Every row comes from one small tree of marks. The marks that hang from a mark follow it in brackets, in alphabetical order. Every link used is in the known rows. Which tree was each row made from?
Known rows:
kiritut[ginem]: [  8.5   1.8  31.0  -4.5  21.8  21.3   8.6   6.6 -14.6  10.1 -15.5   8.9
 -20.4   3.6  22.1  28.7  26.0 -10.5   3.0  11.2  12.4 -14.4  25.1]
sobu[tese]: [ 20.6   1.7  31.2  -6.8  11.3   0.1   1.8  11.3 -16.8  15.5   0.0 -24.9
 -13.7  -2.1  17.6  22.5  20.4 -22.4  -7.7  10.7  27.4 -14.9   9.4]
temor[tese[sobu[dume[dufa]]]]: [  5.1  -3.1  28.7  22.1  13.9   8.4 -20.1  30.6  -3.4   9.0  -7.6   3.2
 -14.9 -17.5  15.2  32.4  17.5   8.4  -0.3 -37.8  39.3 -19.4  39.8]
tisul[batu[dume ginem]]: [ -5.4  -1.4  28.2 -39.7  20.8  10.3  13.8  44.4 -20.8   7.7 -29.9  -2.7
 -20.7  -5.4  12.6  20.8  28.4   7.7 -13.0  34.2  45.9 -25.9  13.6]
dume[batu sobu[tese]]: [ 26.8   6.3  30.3  -3.6   9.6   4.9  -3.0   4.2 -20.5  15.8  -1.2 -16.0
  -7.4  -5.3  12.8  26.5  27.9 -17.7  -3.9 -12.0  17.2 -20.0   8.3]
dufa[dume[batu sobu[tese]] ginem]: [  1.4  11.6  40.9  -5.9  22.5  23.8  -5.1  21.0 -10.4  31.6 -29.1  -9.7
 -16.6  -2.0   3.5  21.6  39.8 -11.2 -15.4 -15.4  13.0 -34.2  21.6]
tese[sobu temor]: [ 16.6  -7.8  24.3   7.3  19.2   3.0  -8.5  27.3 -13.9  23.7  -6.0 -18.7
 -11.5  -9.3  18.5  22.0  18.8   2.8  -6.4  -2.5  40.5 -19.6  29.4]
dume[batu dufa[ginem] sobu]: [ -2.6  10.1  38.8  -3.0  29.1  26.3 -15.2  22.4  -5.7  -7.8 -29.5  29.9
 -15.8 -10.0   1.3  28.7  39.1   5.4  -3.0 -56.6  18.7 -34.6  24.5]
tese[sobu[dume]]: [ 20.2  -6.4  24.6   3.6  17.3  -0.6   1.4   2.4  -9.9   1.4  -0.4  -6.3
 -15.3  -4.6  19.0  31.8  14.0   1.8  15.7 -46.4  30.5 -13.0  23.3]
dume[batu[ginem]]: [  8.3   6.8  34.2 -10.4  26.7  10.0   3.7  16.2  -5.3  -9.2 -26.2  18.2
 -11.7 -10.9   4.0  26.7  29.3  11.8   1.1  13.8  38.4 -18.3  14.8]
sobu[dume tese]: [ 20.2  -0.7  30.0  -4.0   4.7   2.3   3.8  -2.1 -14.5   4.2  -0.3 -17.4
 -14.2  -6.5  18.2  30.9  15.0 -21.4   5.7 -23.9  32.8 -10.4   8.8]
sobu[dume tese[temor]]: [ 16.8  -3.4  29.4   1.0   1.1   6.6  -2.7   9.3 -15.7  14.4  -5.7 -21.9
 -10.3 -14.2  18.2  29.0  15.5 -19.3  -2.9 -13.2  46.2 -12.7  14.4]
batu[dume ginem]: [ -0.6   0.4  32.0 -21.2  16.8  15.5  13.8  28.2 -14.1   1.9 -30.9   5.4
 -15.2  -6.7  13.7  25.4  30.8  -0.9 -10.5  28.3  41.2 -24.0  18.3]
dume[dufa]: [  1.5   7.2  33.2  -2.0  22.8  15.9  -9.1  10.5  -8.9 -15.0 -12.1  16.8
 -16.0  -9.8  12.0  25.8  26.8  -5.2  -2.8 -30.7  21.1 -21.5  24.9]
dufa[dume[sobu] ginem]: [  0.0   7.2  40.4 -13.0  25.2  28.3   1.2   8.5 -13.9  15.7 -19.3  -0.8
 -23.4   5.5  10.0  23.6  34.8 -14.2  -9.5 -30.0   0.7 -31.3  22.6]
dufa[dume[sobu]]: [ 10.3   9.2  33.6  -7.8  16.2  21.6   3.0 -13.0 -21.7  10.6  -1.0  -7.7
 -16.0   2.5  17.3  25.0  28.9 -22.2  -6.0 -25.4  -5.6 -23.0  20.9]
tisul[batu]: [  8.7   2.0  27.2 -26.3  25.8   2.5   5.7  20.0 -20.9  -1.8  -2.8  -6.8
 -21.6   1.0  13.7  19.9  18.2  -0.9  -1.9   3.8  24.4 -15.8   8.0]
dufa[dume]: [  3.0  11.9  33.9  -4.6  24.4  17.9   2.2  -1.2 -12.2   4.4 -10.6  -1.7
 -17.2   0.5  12.6  20.6  27.6 -12.3  -7.3  -3.9   6.0 -19.8  23.5]
tese[sobu[dume[batu]]]: [ 18.5  -0.2  24.3   9.8  23.1   0.3  -3.7   6.7  -4.1  -2.6  -8.9   3.5
 -10.6  -9.7  10.9  31.1  17.8  13.4  16.8 -45.4  34.0 -14.9  25.0]
dufa[ginem]: [  4.8   2.3  37.7 -11.5  32.4  13.1   2.2  21.7  -5.5  -3.6 -20.0   7.9
 -23.2   3.7   8.2  23.2  25.5  -4.4  -2.2 -11.1  23.7 -22.3  13.6]
batu[dume[dufa sobu[tese]] ginem]: [ -1.6  -2.2  34.7 -20.4  -0.9  22.7   2.1  33.4 -22.1  23.1 -31.2  -6.1
 -12.9 -15.3  18.1  30.1  39.1 -14.3 -20.5  -2.4  41.7 -35.7  25.3]
temor[tese[sobu[dume[dufa[ginem]]]]]: [ -3.8  -4.9  33.4  18.0  21.2  13.5 -20.4  44.9   2.6  13.2 -21.1   7.4
 -20.1 -15.0  10.1  31.9  21.6  13.7  -2.8 -42.4  44.4 -25.5  41.2]
sobu[dume[dufa[ginem]] tese[temor]]: [ -5.4  -2.8  37.6   1.2   9.0  21.2 -15.7  34.5  -5.4  14.0 -30.6  -1.0
 -17.0 -21.0   9.6  29.6  25.9  -7.7  -9.2 -40.1  56.3 -26.8  27.8]

Which tree is each row?
[-11.3  13.2  39.3   0.6  38.4  23.0 -16.7  35.2   4.9 -14.5 -39.8  36.5
 -17.0 -12.9  -4.0  23.3  37.1  15.9  -3.9 -35.0  31.3 -31.2  28.3]
dume[batu dufa[ginem]]
[  4.0  11.4  36.8 -11.8  19.1  24.0   3.4   0.6 -14.8  10.0 -23.7   8.4
 -12.5  -7.7   7.3  27.8  37.5  -1.3  -6.4  -7.5  13.6 -27.2  22.2]
dufa[dume[batu[ginem] sobu]]
[  2.4   5.8  31.6  11.5   7.4  15.8 -20.0  23.3  -6.0   5.3 -25.1   5.1
  -5.6 -28.9   6.2  29.2  26.7   0.0  -5.7 -34.1  54.4 -22.4  27.1]
sobu[dume[batu dufa] tese[temor]]
[  4.9  -7.2  26.0  13.1  13.6  12.3 -16.5  21.9  -7.8   9.0 -14.6   2.3
 -11.6 -21.3  16.1  30.9  19.6   9.4   2.5 -55.1  49.5 -22.3  39.8]
tese[sobu[dume[dufa]] temor]
[-16.4   7.4  35.5  -8.4  28.5  27.1  -6.0  43.6  -5.3  -4.2 -40.0  20.8
 -19.4  -7.7   7.2  22.0  37.3   0.2 -15.0 -18.6  31.6 -35.0  31.4]
batu[dume[dufa[ginem]]]
[ -8.8   4.3  35.8 -12.4  19.6  29.7  -5.0  32.3 -14.6   1.0 -30.9  15.2
 -18.6  -5.0  12.0  26.2  39.3  -8.9 -13.5 -38.6  19.5 -38.0  28.5]
batu[dume[dufa[ginem] sobu]]
[ 23.5   3.9  29.8   1.3   6.8   9.0  -8.8  15.0 -22.2  24.3  -6.2 -19.8
  -3.8 -12.4  12.8  24.3  27.9 -15.6 -11.4  -1.7  29.8 -22.1  12.9]
dume[batu sobu[tese[temor]]]
[  3.6   4.5  41.2 -12.0  15.8  23.6   0.1  16.0 -16.5  35.6 -19.0 -21.0
 -22.2   3.6  12.1  22.8  35.0 -23.6 -16.8 -17.6   9.2 -32.5  19.4]
dufa[dume[sobu[tese]] ginem]
[  0.3   2.4  39.1 -10.3  22.0  26.0  -8.7  16.9 -12.3  -3.6 -18.5  16.5
 -21.7  -4.1  11.5  29.8  33.4  -8.7  -3.9 -58.4  14.5 -32.9  24.2]
dume[dufa[ginem] sobu]
[ -6.0   0.2  33.8 -20.4   8.6  27.2   3.1  25.6 -19.3   3.0 -31.5  14.0
 -14.6 -12.9  16.4  31.5  38.8  -5.6 -13.1 -14.7  33.7 -34.4  27.7]
batu[dume[dufa sobu] ginem]
[ 15.2  -5.3  26.3  18.2  14.4   1.5 -10.0  23.6  -7.1  13.1   0.5  -9.6
 -14.4 -10.3  17.6  31.4  12.9   4.7   2.6 -19.9  35.8 -13.4  30.1]
temor[tese[sobu[dume]]]
[ 12.5   9.4  32.9   0.8  10.0  14.3 -15.5  12.8 -15.8   9.5 -12.1   1.5
  -7.3 -15.6   9.9  28.1  34.3 -11.7  -7.8 -36.6  22.0 -28.1  21.2]
dume[batu dufa sobu[tese]]
[  7.2   1.7  32.7  -0.2   4.8  10.5  -7.3   6.1 -10.2  -0.8 -10.0  -2.6
 -14.5 -15.9  15.3  32.5  21.0 -15.6   2.1 -47.8  36.6 -17.7  21.6]
sobu[dume[dufa] tese]
[ 11.9  -4.6  31.9 -25.0  -1.0  14.1  13.4  25.1 -25.7  28.6 -21.2 -21.3
 -12.6  -6.3  20.7  28.8  33.2 -20.4 -17.4  20.2  38.3 -28.1  13.5]
batu[dume[sobu[tese]] ginem]
[-12.3   6.5  26.5 -24.3  24.4  15.2  -2.7  43.3 -19.6  -1.8 -24.0   6.5
 -19.6  -8.4  11.2  18.5  29.9   4.6 -13.7  -4.2  31.9 -29.6  23.9]
tisul[batu[dume[dufa]]]
[ -4.7   2.4  35.8 -12.7  10.6  25.5  -6.3  40.0 -17.4  22.5 -30.2  -5.5
 -16.9  -6.6  13.8  25.0  39.4 -17.7 -21.2 -25.6  28.1 -39.4  25.9]
batu[dume[dufa[ginem] sobu[tese]]]
[-13.3   3.1  33.9 -16.9  16.6  24.3   2.2  36.3  -9.3  -3.6 -40.8  20.2
 -15.7 -15.9  11.3  27.0  37.0   3.7 -14.6   5.4  44.4 -31.2  30.5]
batu[dume[dufa] ginem]
[  4.7  -1.2  31.9   5.4   1.4  15.5 -14.3  17.9 -11.8   9.7 -15.2  -6.3
 -10.9 -23.4  15.2  30.2  21.3 -13.9  -6.8 -35.4  50.1 -20.2  26.8]
sobu[dume[dufa] tese[temor]]
[  8.1   4.1  32.7  -7.3  19.2  11.3   6.2   1.0  -3.4 -20.8 -23.9  24.3
 -11.9 -14.2   5.7  34.9  23.1  10.3  14.8 -22.7  41.5 -13.3  12.8]
sobu[dume[batu[ginem]]]
[ -1.5   0.4  31.7  10.2  29.9  12.9 -14.7  29.4   5.7  -3.0 -31.3  23.2
 -16.2 -15.4   3.7  31.7  27.7  24.3  10.9 -70.0  42.5 -27.1  36.4]
tese[sobu[dume[batu dufa[ginem]]]]
[ 10.3  11.2  33.2   2.6   9.9  20.2  -9.2  10.8 -19.9  34.5 -15.1 -19.3
  -6.5 -11.3  10.2  20.9  34.9 -16.7 -18.8  -0.6  17.0 -27.4  24.4]
dufa[dume[batu sobu[tese[temor]]]]
[ -6.7   3.0  37.6  -3.1  24.3  22.4  -6.7  12.9  -0.3 -22.1 -25.6  29.0
 -22.1 -10.4   7.4  32.9  25.4   2.2   9.2 -67.3  31.7 -23.1  25.1]
sobu[dume[dufa[ginem]]]
[ 14.4   1.3  33.1  -6.7   3.0  14.0  -9.0   6.9 -22.6  14.1  -0.8 -11.8
 -13.2  -9.5  19.7  29.3  29.0 -25.5 -10.0 -39.1  17.4 -26.4  20.5]
dume[dufa sobu[tese]]
[ 12.0   4.3  33.3  -3.1   3.8  20.0  -3.8   5.3 -26.1  39.0  -4.9 -31.3
 -12.1  -5.6  18.9  22.0  29.7 -29.6 -19.5  -0.8  14.2 -25.9  22.7]
dufa[dume[sobu[tese[temor]]]]
[ -3.5   6.9  38.0   2.7  18.5  17.1 -14.2  28.2   2.3  -1.1 -35.1  15.0
 -15.0 -18.6   0.7  30.8  30.6   2.7   1.5 -51.2  46.2 -26.4  23.2]
sobu[dume[batu dufa[ginem]] tese]
[ 15.7  -9.7  23.8   9.9  13.4   4.9  -6.3  15.7 -11.2  12.9  -6.4 -12.6
 -11.5 -13.1  18.9  29.4  13.9   4.0   5.9 -34.5  46.5 -15.7  29.3]
tese[sobu[dume] temor]
[  6.9  -2.7  23.6 -28.0   5.2   9.7   2.4  42.8 -35.0  35.5 -10.9 -33.4
 -14.1  -6.2  19.7  18.1  26.9 -15.5 -23.2  19.0  36.2 -28.5  12.8]
tisul[batu[dume[sobu[tese[temor]]]]]
[  6.8   3.9  36.8  -9.9   6.6  16.9  -9.1  21.7 -14.0  14.1 -26.8   4.8
  -9.1 -20.9   8.6  32.1  38.3  -2.6 -10.4 -19.7  39.5 -31.2  22.2]
dume[batu[ginem] dufa sobu[tese]]
[ 13.8   0.2  26.1  23.4  19.4   1.8 -15.3  27.6  -2.1   9.6  -7.8   0.4
  -9.7 -14.5  10.2  30.3  16.7  14.3   3.2 -18.7  38.9 -15.0  30.8]
temor[tese[sobu[dume[batu]]]]
[  4.9  -5.9  28.2 -42.8   4.8   8.6  13.6  41.7 -32.0  31.6 -20.6 -25.9
 -18.6  -5.1  18.5  24.2  30.2  -9.3 -18.3  26.3  43.0 -29.6   9.6]
tisul[batu[dume[sobu[tese]] ginem]]
[ 25.7  -3.7  30.1  -6.1   0.1   8.6  -2.5   8.8 -28.5  29.2   5.3 -33.0
  -9.7  -6.2  22.6  25.7  22.2 -29.6 -12.8  -2.9  26.1 -20.2  11.1]
dume[sobu[tese[temor]]]
[ 10.3  -1.3  32.6  -2.2   4.0   9.5  -2.6  22.7  -7.8  14.6 -28.6  -6.2
  -6.7 -24.6   7.9  31.4  24.2   1.7  -3.7   4.1  65.4 -17.1  16.0]
sobu[dume[batu[ginem]] tese[temor]]
[  8.2   8.7  37.1 -11.2   9.5  19.8   2.4   8.2 -17.7  30.3 -23.8 -12.4
 -11.0  -9.8   8.8  26.0  37.6 -10.3 -13.9   5.6  21.4 -28.5  20.7]
dufa[dume[batu[ginem] sobu[tese]]]
[ -2.2  13.9  40.6  -6.3  31.4  29.0  -3.9  14.0  -8.4  11.6 -29.4  11.1
 -18.1   0.5   1.5  22.9  39.8  -1.7  -7.6 -28.4   5.0 -33.1  23.3]
dufa[dume[batu sobu] ginem]
